Every row comes from one small tree of marks. The marks that hang from a mark follow it in brackets, in the order of their numbers. Every link used is in the known rows. Which tree was each row made from?
Known rows:
q145[q32[q615[q36]]]: -0.631  -0.120  0.174  -1.244  2.501  0.743  0.558  -0.748  0.358  0.023  1.417  -1.336  0.432  0.166  -1.933  2.346  0.045  -0.023  -0.772  -0.612  0.028  0.664  -0.213  -1.792
q291[q561[q579[q615]]]: 0.260  0.428  0.693  -1.020  -0.066  0.350  0.137  0.714  -1.250  0.594  -0.898  0.327  -0.343  -0.422  -1.856  -3.632  -0.531  -1.251  -2.683  -0.032  1.771  -0.693  -0.549  0.587
q36[q615[q32]]: 0.166  0.636  0.434  0.220  0.783  0.786  -0.036  0.229  0.197  -0.076  -0.384  -0.996  0.171  0.225  0.328  -2.568  -0.045  1.055  0.682  -1.335  0.682  -0.764  0.840  -1.124
q579[q615[q291[q561] q689[q971]]]: 0.348  0.203  -0.486  -0.240  -1.861  -1.456  -0.484  0.956  -0.934  -0.129  0.313  -0.207  0.434  -0.118  -0.556  0.963  0.483  -0.477  -1.229  2.520  -0.772  -0.532  0.771  1.198
q689[q615 q971]: -0.787  0.267  -1.162  -0.706  -0.004  -0.393  -0.100  -0.537  0.573  0.500  -0.033  0.408  0.621  0.353  -1.185  -1.127  0.100  -0.480  0.254  3.170  -0.106  0.699  -0.137  -0.445
q291[q615]: -0.527  0.401  0.144  -2.031  -1.045  0.380  -0.389  -0.397  0.046  0.220  0.044  0.346  -0.134  -0.031  -1.753  -1.796  0.201  -0.580  0.553  -1.133  1.278  -1.044  0.230  -0.993
q971[q689[q615[q32]]]: 0.078  -1.298  -0.213  0.221  -0.954  -0.540  -0.201  0.202  0.705  -0.719  -0.317  0.490  0.421  -0.172  0.701  -2.630  -0.220  0.773  0.631  -0.634  2.183  -0.006  -0.123  -0.347
q561[q291]: 0.391  0.674  0.647  -1.651  1.309  1.816  -0.219  0.102  -0.108  0.266  -0.501  0.962  -0.651  0.487  -1.965  -3.221  -0.682  -2.560  0.167  -1.185  1.500  0.461  -0.673  -0.199
q579[q615[q32 q291]]: 0.519  0.380  0.209  -0.611  -2.338  0.723  -0.214  0.824  -0.532  -0.477  0.119  0.223  -0.133  0.379  -0.686  -0.934  0.052  0.448  0.543  -1.645  1.502  -1.016  0.770  -0.171
q145[q32[q615[q36 q291]]]: -0.366  -0.037  0.185  -0.199  1.665  0.874  0.481  -0.210  0.135  -0.198  1.515  -1.272  0.160  0.273  -2.574  4.795  0.213  0.102  -0.716  -0.784  0.242  0.731  -0.206  -0.899
q971[q689[q615[q32 q291]]]: 0.405  -1.288  -0.288  1.167  -1.685  -0.399  -0.253  0.760  0.420  -0.828  -0.210  0.571  0.257  -0.013  0.011  -0.125  -0.038  0.863  0.681  -0.811  2.427  0.074  -0.092  0.522
q32[q145 q615[q36 q689]]: -0.130  -0.040  0.180  -0.399  5.405  -0.109  0.259  -1.134  0.953  0.112  0.448  -0.565  -0.346  -0.374  2.432  2.852  0.140  -0.413  0.829  -0.347  -2.416  1.394  0.054  -0.344
q32[q145]: 0.324  0.625  0.158  -2.809  4.353  1.005  -0.365  0.038  0.874  0.515  -0.642  0.058  -0.876  -0.053  -2.143  -0.298  0.179  -1.600  1.007  -0.314  1.254  0.575  0.291  -1.080
q689[q615[q32[q145] q291] q971]: -0.198  0.399  -1.556  0.720  1.555  -0.823  -0.106  0.390  1.187  0.207  -0.410  0.573  0.251  0.125  -0.034  -0.020  0.007  0.166  0.245  3.694  -0.138  1.397  -0.270  -0.204
q579[q615[q36 q291]]: 0.293  -0.337  0.225  -0.952  -2.576  0.970  0.097  -0.976  -0.575  0.132  0.745  -0.524  -0.103  0.467  -0.593  2.415  0.293  1.104  0.526  -1.185  0.272  -0.719  0.890  -0.128
q579[q615[q32[q145] q36 q291]]: 0.645  -0.238  -0.118  -0.361  -0.253  0.509  0.123  -0.555  0.223  -0.043  0.243  -0.480  -0.242  0.090  1.216  1.028  -0.082  1.572  0.479  -0.514  0.034  -0.023  0.638  -0.712
q36[q615[q689]]: 0.275  0.610  0.505  0.274  0.512  0.154  -0.189  0.556  0.019  0.178  -0.072  -0.688  -0.081  0.019  0.311  0.257  0.177  0.533  1.273  -1.583  -1.421  -0.507  1.139  -0.386
q32[q145 q615[q36]]: -0.198  0.055  0.099  -1.422  6.118  0.783  0.303  -1.677  1.041  0.382  0.406  -0.749  -0.431  -0.133  0.734  1.969  0.078  -0.732  0.361  -0.042  -0.240  1.413  0.019  -0.851
q36[q615[q291]]: 0.443  0.736  0.406  0.217  0.480  1.189  -0.186  0.634  -0.170  0.327  -0.020  -0.837  -0.363  0.371  -2.030  1.873  0.417  0.309  0.847  -1.496  1.001  -0.366  1.094  -0.008
q689[q615[q32 q36] q971]: -1.033  -0.597  -1.259  0.826  -1.188  -0.749  0.432  -1.857  0.690  0.196  0.060  -0.341  1.223  0.381  2.366  -1.659  -0.095  1.831  -0.043  3.573  -1.429  0.415  -0.516  -0.877
q615[q32 q291]: 0.137  0.519  0.331  -0.475  0.388  1.030  -0.136  0.771  -0.059  -0.377  -0.716  0.166  -0.399  0.329  -1.102  -0.390  0.319  -0.310  0.859  -1.165  1.641  -0.496  0.032  -0.159
q579[q615]: 0.240  0.387  0.363  -2.539  -1.150  0.963  -0.304  -0.016  -0.370  0.098  0.263  0.094  -0.228  0.345  -1.744  -1.473  0.023  -0.481  0.680  -1.464  1.308  -0.787  0.977  -0.786
q971[q689[q615[q36 q291[q561]]]]: 0.226  -2.203  -0.244  0.827  -0.890  -0.869  0.059  -0.696  -0.237  -0.109  0.346  -0.391  0.493  -0.389  -0.155  2.415  0.238  1.185  -1.726  0.897  1.495  0.328  -0.159  1.089
q32[q145 q615[q36 q291 q689]]: 0.094  -0.031  0.142  0.595  4.637  0.017  0.260  -0.560  0.667  0.007  0.503  -0.445  -0.630  -0.297  1.709  5.340  0.332  -0.321  0.855  -0.512  -2.176  1.534  0.082  0.626
q32[q145 q615[q291]]: 0.289  0.906  0.053  -1.101  6.077  0.939  -0.163  0.414  0.787  0.080  0.089  0.138  -0.964  -0.070  -1.781  3.080  0.297  -2.047  0.579  -0.603  1.307  1.485  0.228  0.255
q689[q615[q291] q971]: -0.562  0.305  -1.222  0.215  -0.779  -0.230  -0.095  0.022  0.296  0.322  0.097  0.536  0.400  0.468  -1.809  1.390  0.335  -0.331  0.341  3.011  0.092  0.787  -0.149  0.421
q971[q689[q615]]: 0.170  -1.192  -0.142  -0.781  -0.494  -0.259  -0.390  -0.059  0.580  -0.207  0.051  0.477  0.206  -0.139  -1.042  -0.647  0.004  -0.119  0.751  -0.666  2.223  0.190  0.107  -0.130
q579[q615[q291]]: 0.544  0.450  0.311  -1.523  -1.923  1.046  -0.301  0.550  -0.597  -0.046  0.403  0.259  -0.461  0.378  -2.444  1.023  0.257  -0.411  0.685  -1.586  1.589  -0.737  1.032  0.045

Which tree is each row?
-0.125  0.820  0.190  -0.930  2.364  0.917  0.077  1.342  0.002  -0.362  1.147  -0.514  -0.166  0.235  -4.431  3.434  0.247  -1.307  -0.511  -1.141  1.503  0.739  -0.048  -0.722 -> q145[q32[q615[q291]]]
-0.979  -0.564  -0.755  0.967  -3.281  -1.732  0.084  -1.603  0.435  -0.260  0.204  -0.681  1.110  -0.118  3.893  -1.633  0.165  1.853  0.696  2.059  -2.741  -1.042  -0.069  -0.740 -> q291[q615[q32 q36 q689[q971]]]
-0.519  -0.431  -0.416  -0.374  -0.175  -0.617  0.048  -1.528  0.347  0.208  -0.027  -0.884  0.581  0.203  1.776  1.291  0.497  0.311  1.185  2.125  -2.435  -0.131  0.093  -0.284 -> q615[q36 q689[q971]]
-0.110  -0.412  -0.702  1.079  1.134  0.044  0.386  -0.651  0.808  0.269  -0.027  0.228  -0.032  0.014  1.406  1.469  -0.187  1.749  0.011  1.046  -0.967  1.212  -0.384  -0.418 -> q689[q615[q32[q145] q36 q291]]
0.900  0.760  0.181  1.746  2.102  -0.255  -0.224  1.517  0.661  -0.099  -0.394  -0.612  -0.520  -0.201  1.504  1.346  0.148  1.199  1.277  -1.097  -1.508  0.259  0.913  -0.068 -> q36[q615[q32[q145] q291 q689]]
-0.359  0.395  -1.017  -0.109  0.236  -1.931  -0.457  0.010  1.170  -0.153  -0.411  0.097  0.325  -0.516  2.130  -2.410  0.044  0.071  0.973  2.300  -1.624  -0.130  0.077  -0.894 -> q291[q615[q32[q145] q689[q971]]]
-0.246  0.539  -0.357  0.148  -2.389  -0.781  -0.389  -0.223  0.099  0.140  0.086  1.013  0.220  0.096  0.568  -3.247  -0.498  -1.719  0.266  1.563  -1.223  0.008  -0.629  0.170 -> q561[q291[q615[q689[q971]]]]
-0.735  -0.673  -0.390  0.531  -0.895  0.214  0.542  -1.391  0.355  0.121  0.035  0.087  0.563  0.198  2.034  -1.682  -0.258  1.904  -0.079  0.511  -1.022  0.129  -0.426  -1.001 -> q689[q615[q32 q36]]
0.380  0.602  0.691  -0.060  -1.907  1.119  0.106  0.989  -0.931  0.432  -0.596  0.817  -0.722  0.106  -2.337  -0.299  -0.256  -0.768  -0.307  -1.523  1.742  -0.551  -0.324  0.924 -> q561[q579[q615[q291]]]
-0.272  -0.149  0.258  0.755  0.933  -0.033  0.515  0.372  -0.053  -0.418  1.509  -1.012  0.217  0.028  -0.816  5.629  0.244  0.462  -0.241  -1.052  -1.954  0.732  -0.222  -0.362 -> q145[q32[q615[q36 q291 q689]]]
-0.580  0.628  -0.416  -0.278  3.047  -0.706  -0.161  -0.224  0.491  -0.277  0.239  -0.307  0.357  0.087  0.951  0.813  0.414  -1.730  0.927  1.581  -1.414  0.695  0.113  0.269 -> q32[q615[q689[q971]]]
0.032  0.836  -0.761  0.287  5.117  -0.851  -0.206  0.540  1.039  -0.121  0.213  -0.114  -0.350  -0.144  0.329  3.910  0.487  -1.897  1.098  2.171  -1.407  1.730  0.188  0.831 -> q32[q145 q615[q291 q689[q971]]]
-0.843  -0.174  -0.374  0.366  2.351  -0.768  0.278  -1.712  0.495  -0.114  0.639  -1.035  0.658  0.094  2.755  2.176  0.406  -0.243  0.727  2.048  -2.711  0.746  -0.061  0.066 -> q32[q615[q36 q689[q971]]]
-0.110  0.460  -0.150  -1.436  1.273  -0.111  -0.358  -0.009  0.941  -0.011  -0.484  0.352  -0.310  -0.367  -0.039  -3.142  -0.165  -0.091  0.537  -0.420  0.967  -0.314  0.106  -1.517 -> q291[q615[q32[q145]]]
-0.446  0.044  -1.294  1.125  -0.195  -1.235  0.123  0.604  -0.172  -0.037  -0.356  0.222  0.816  0.003  -0.346  -1.472  0.111  0.172  -2.223  4.408  0.361  0.412  -0.531  0.633 -> q689[q615[q32 q291[q561]] q971]
0.285  -0.407  0.247  0.073  -3.094  0.691  0.213  -0.685  -0.505  -0.276  0.442  -0.563  0.191  0.443  1.174  0.441  0.065  1.918  0.401  -1.223  0.193  -0.949  0.635  -0.331 -> q579[q615[q32 q36 q291]]
-0.716  -0.515  0.511  1.226  -1.457  -1.174  0.419  -0.639  -0.918  0.671  -0.697  0.077  0.077  -0.983  1.598  -1.701  -0.276  0.415  -2.483  0.416  -1.742  -0.847  -1.327  0.751 -> q291[q561[q579] q615[q36 q689]]
0.495  0.552  0.434  2.214  -0.660  -0.016  -0.130  1.428  -0.160  -0.437  -0.251  -0.580  -0.093  0.100  1.457  0.783  0.249  1.486  1.175  -1.776  -1.301  -0.706  0.880  0.287 -> q36[q615[q32 q291 q689]]
0.374  -1.227  -0.190  0.193  -1.294  -0.115  -0.380  0.595  0.309  -0.337  0.146  0.633  -0.058  -0.048  -1.722  1.849  0.219  0.018  0.850  -0.799  2.474  0.330  0.074  0.839 -> q971[q689[q615[q291]]]
0.174  -0.191  0.574  0.571  -2.584  1.089  0.477  -0.491  -0.868  0.612  -0.214  0.046  -0.415  0.204  -0.561  1.071  -0.273  0.657  -0.470  -1.132  0.438  -0.467  -0.473  0.819 -> q561[q579[q615[q36 q291]]]
-0.431  0.201  0.542  1.501  -1.184  -1.407  0.176  1.108  -0.858  0.033  -1.433  0.736  0.000  -1.066  1.551  -5.087  -0.499  -0.166  -2.446  0.051  -0.447  -1.177  -1.434  0.651 -> q291[q561[q579] q615[q32 q689]]
-0.259  -0.222  0.344  -0.593  -2.089  0.922  0.124  -1.762  -0.177  0.431  0.422  0.497  -0.059  0.193  0.272  -2.655  -0.745  -0.455  -0.378  -0.796  0.098  -0.227  -0.722  -0.548 -> q561[q291[q615[q36]]]
0.119  -2.105  -0.308  1.790  -2.400  -0.475  0.156  -0.767  0.414  -0.698  0.156  -0.180  0.606  -0.015  1.812  1.261  0.055  2.257  0.460  -0.399  1.179  0.066  -0.226  0.369 -> q971[q689[q615[q32 q36 q291]]]
0.313  -1.252  0.132  1.751  -0.193  -0.796  0.111  1.244  -0.586  0.191  -0.967  0.883  -0.233  -0.733  -1.875  -0.379  -0.328  -0.757  -2.531  0.576  2.940  0.488  -1.412  2.247 -> q971[q689[q615[q291[q561[q579]]]]]
-0.672  0.148  -0.663  -0.644  -1.023  -2.136  -0.430  -0.028  -0.280  0.103  -0.057  -0.153  0.641  -0.611  0.090  -1.836  0.453  -0.805  -1.315  3.001  -1.067  -0.862  0.053  0.128 -> q291[q561 q615[q689[q971]]]
0.011  0.661  0.456  0.345  2.575  0.316  -0.035  0.827  -0.107  -0.479  0.295  0.261  -0.458  -0.010  -0.082  3.300  0.476  -1.430  0.904  -1.560  -0.705  0.593  0.180  1.028 -> q32[q615[q291 q689]]
0.634  0.788  0.896  -0.218  -1.404  1.645  0.173  0.545  -0.929  0.621  -0.657  1.554  -0.808  0.274  -1.398  -5.074  -1.476  -2.082  -1.108  -1.455  1.579  0.161  -1.170  0.565 -> q561[q291 q579[q615]]
0.066  -0.495  0.224  -0.927  -2.313  0.636  0.233  -1.305  -0.296  -0.178  0.327  -0.629  0.411  0.341  1.815  -2.027  -0.188  1.770  0.312  -1.028  -0.020  -1.131  0.629  -1.253 -> q579[q615[q32 q36]]
0.073  0.445  0.478  -0.156  -2.079  0.082  -0.288  0.309  -0.287  0.005  0.098  1.453  -0.334  -0.059  0.178  -3.175  -0.673  -1.572  0.245  -1.540  -0.844  -0.279  -0.575  0.025 -> q561[q291[q615[q689]]]
0.637  0.728  0.852  0.739  -1.870  1.363  0.306  0.801  -0.830  0.143  -1.012  1.510  -0.526  0.217  0.302  -7.017  -1.695  -1.290  -1.274  -1.425  1.508  -0.093  -1.396  0.333 -> q561[q291 q579[q615[q32]]]
0.439  -1.507  -0.299  1.132  -0.622  -1.126  -0.217  1.078  -0.183  -0.748  -0.323  0.318  0.418  -0.507  -0.224  -0.974  0.015  0.512  -1.683  0.532  2.721  -0.018  -0.267  0.995 -> q971[q689[q615[q32 q291[q561]]]]
0.563  0.332  0.363  -0.551  -2.611  0.087  -0.355  1.187  -0.676  -0.291  0.428  0.451  -0.375  0.232  -0.668  1.865  0.271  -0.010  1.149  -1.879  -0.555  -0.683  1.013  0.596 -> q579[q615[q291 q689]]
0.026  -0.446  0.421  1.188  -1.033  0.114  0.282  -0.219  -0.156  -0.555  -0.329  -0.362  0.021  0.145  2.453  1.882  0.312  1.419  1.156  -1.089  -1.775  -0.530  -0.114  0.220 -> q615[q32 q36 q291 q689]
0.306  0.486  -0.408  1.537  0.563  -1.374  -0.307  1.008  -0.520  0.250  -0.044  -1.293  0.517  -0.143  -0.150  1.783  0.649  0.191  -1.011  2.585  -1.370  -0.261  0.831  1.106 -> q36[q615[q291[q561] q689[q971]]]
0.094  -0.525  0.425  -0.788  -2.588  -0.011  0.029  -0.950  -0.429  -0.026  0.691  -0.385  0.164  0.123  1.853  0.794  0.098  1.281  0.873  -1.352  -2.109  -0.849  0.791  -0.490 -> q579[q615[q36 q689]]
0.066  -0.282  0.005  -1.220  3.173  0.640  0.205  -1.194  0.970  0.217  -0.607  -0.671  -0.289  -0.053  1.407  -0.865  -0.030  0.692  0.716  0.110  -0.056  0.300  -0.115  -1.479 -> q615[q32[q145] q36]
0.561  0.660  0.490  1.256  -0.212  0.298  -0.243  1.142  -0.289  -0.030  0.053  -0.585  -0.284  0.138  -0.267  2.699  0.471  0.673  1.359  -1.775  -1.185  -0.400  1.099  0.512 -> q36[q615[q291 q689]]
-0.345  0.763  -0.084  1.700  -2.303  -0.730  0.030  0.261  -0.287  0.565  -0.845  1.525  -0.169  -0.210  0.631  -4.635  -1.071  -2.095  -0.689  1.570  -1.097  0.213  -1.931  1.011 -> q561[q291[q615[q689[q971]]] q579]
0.250  0.343  0.604  -0.096  -0.564  0.063  0.283  0.999  -1.150  0.230  -1.186  0.363  -0.072  -0.412  -0.166  -5.634  -0.692  -0.415  -2.868  -0.048  1.730  -0.956  -0.735  0.310 -> q291[q561[q579[q615[q32]]]]
-0.323  0.144  0.230  -0.924  -0.763  -1.269  -0.360  0.502  -0.675  0.059  -0.126  0.285  0.085  -0.718  -0.266  -1.776  0.215  -0.653  -1.375  -0.056  -0.533  -1.042  0.069  0.071 -> q291[q561 q615[q689]]
-0.480  -0.527  -0.355  0.505  -1.176  0.574  0.425  -0.997  -0.040  0.421  0.495  0.288  0.110  0.323  -0.400  2.874  0.202  1.239  0.085  0.354  -0.710  0.505  -0.181  0.108 -> q689[q615[q36 q291]]
-0.269  -0.204  0.408  1.007  1.874  0.227  0.428  -0.716  -0.129  -0.320  0.702  -0.416  -0.134  0.066  1.746  4.706  0.454  0.019  0.791  -1.148  -1.928  0.569  0.016  0.910 -> q32[q615[q36 q291 q689]]
0.573  0.270  0.260  -1.595  -0.835  0.295  -0.375  0.876  -1.240  0.092  0.203  -0.016  -0.240  0.029  -2.601  0.210  0.230  -0.688  -1.668  -0.263  1.885  -0.756  0.781  0.565 -> q579[q615[q291[q561]]]
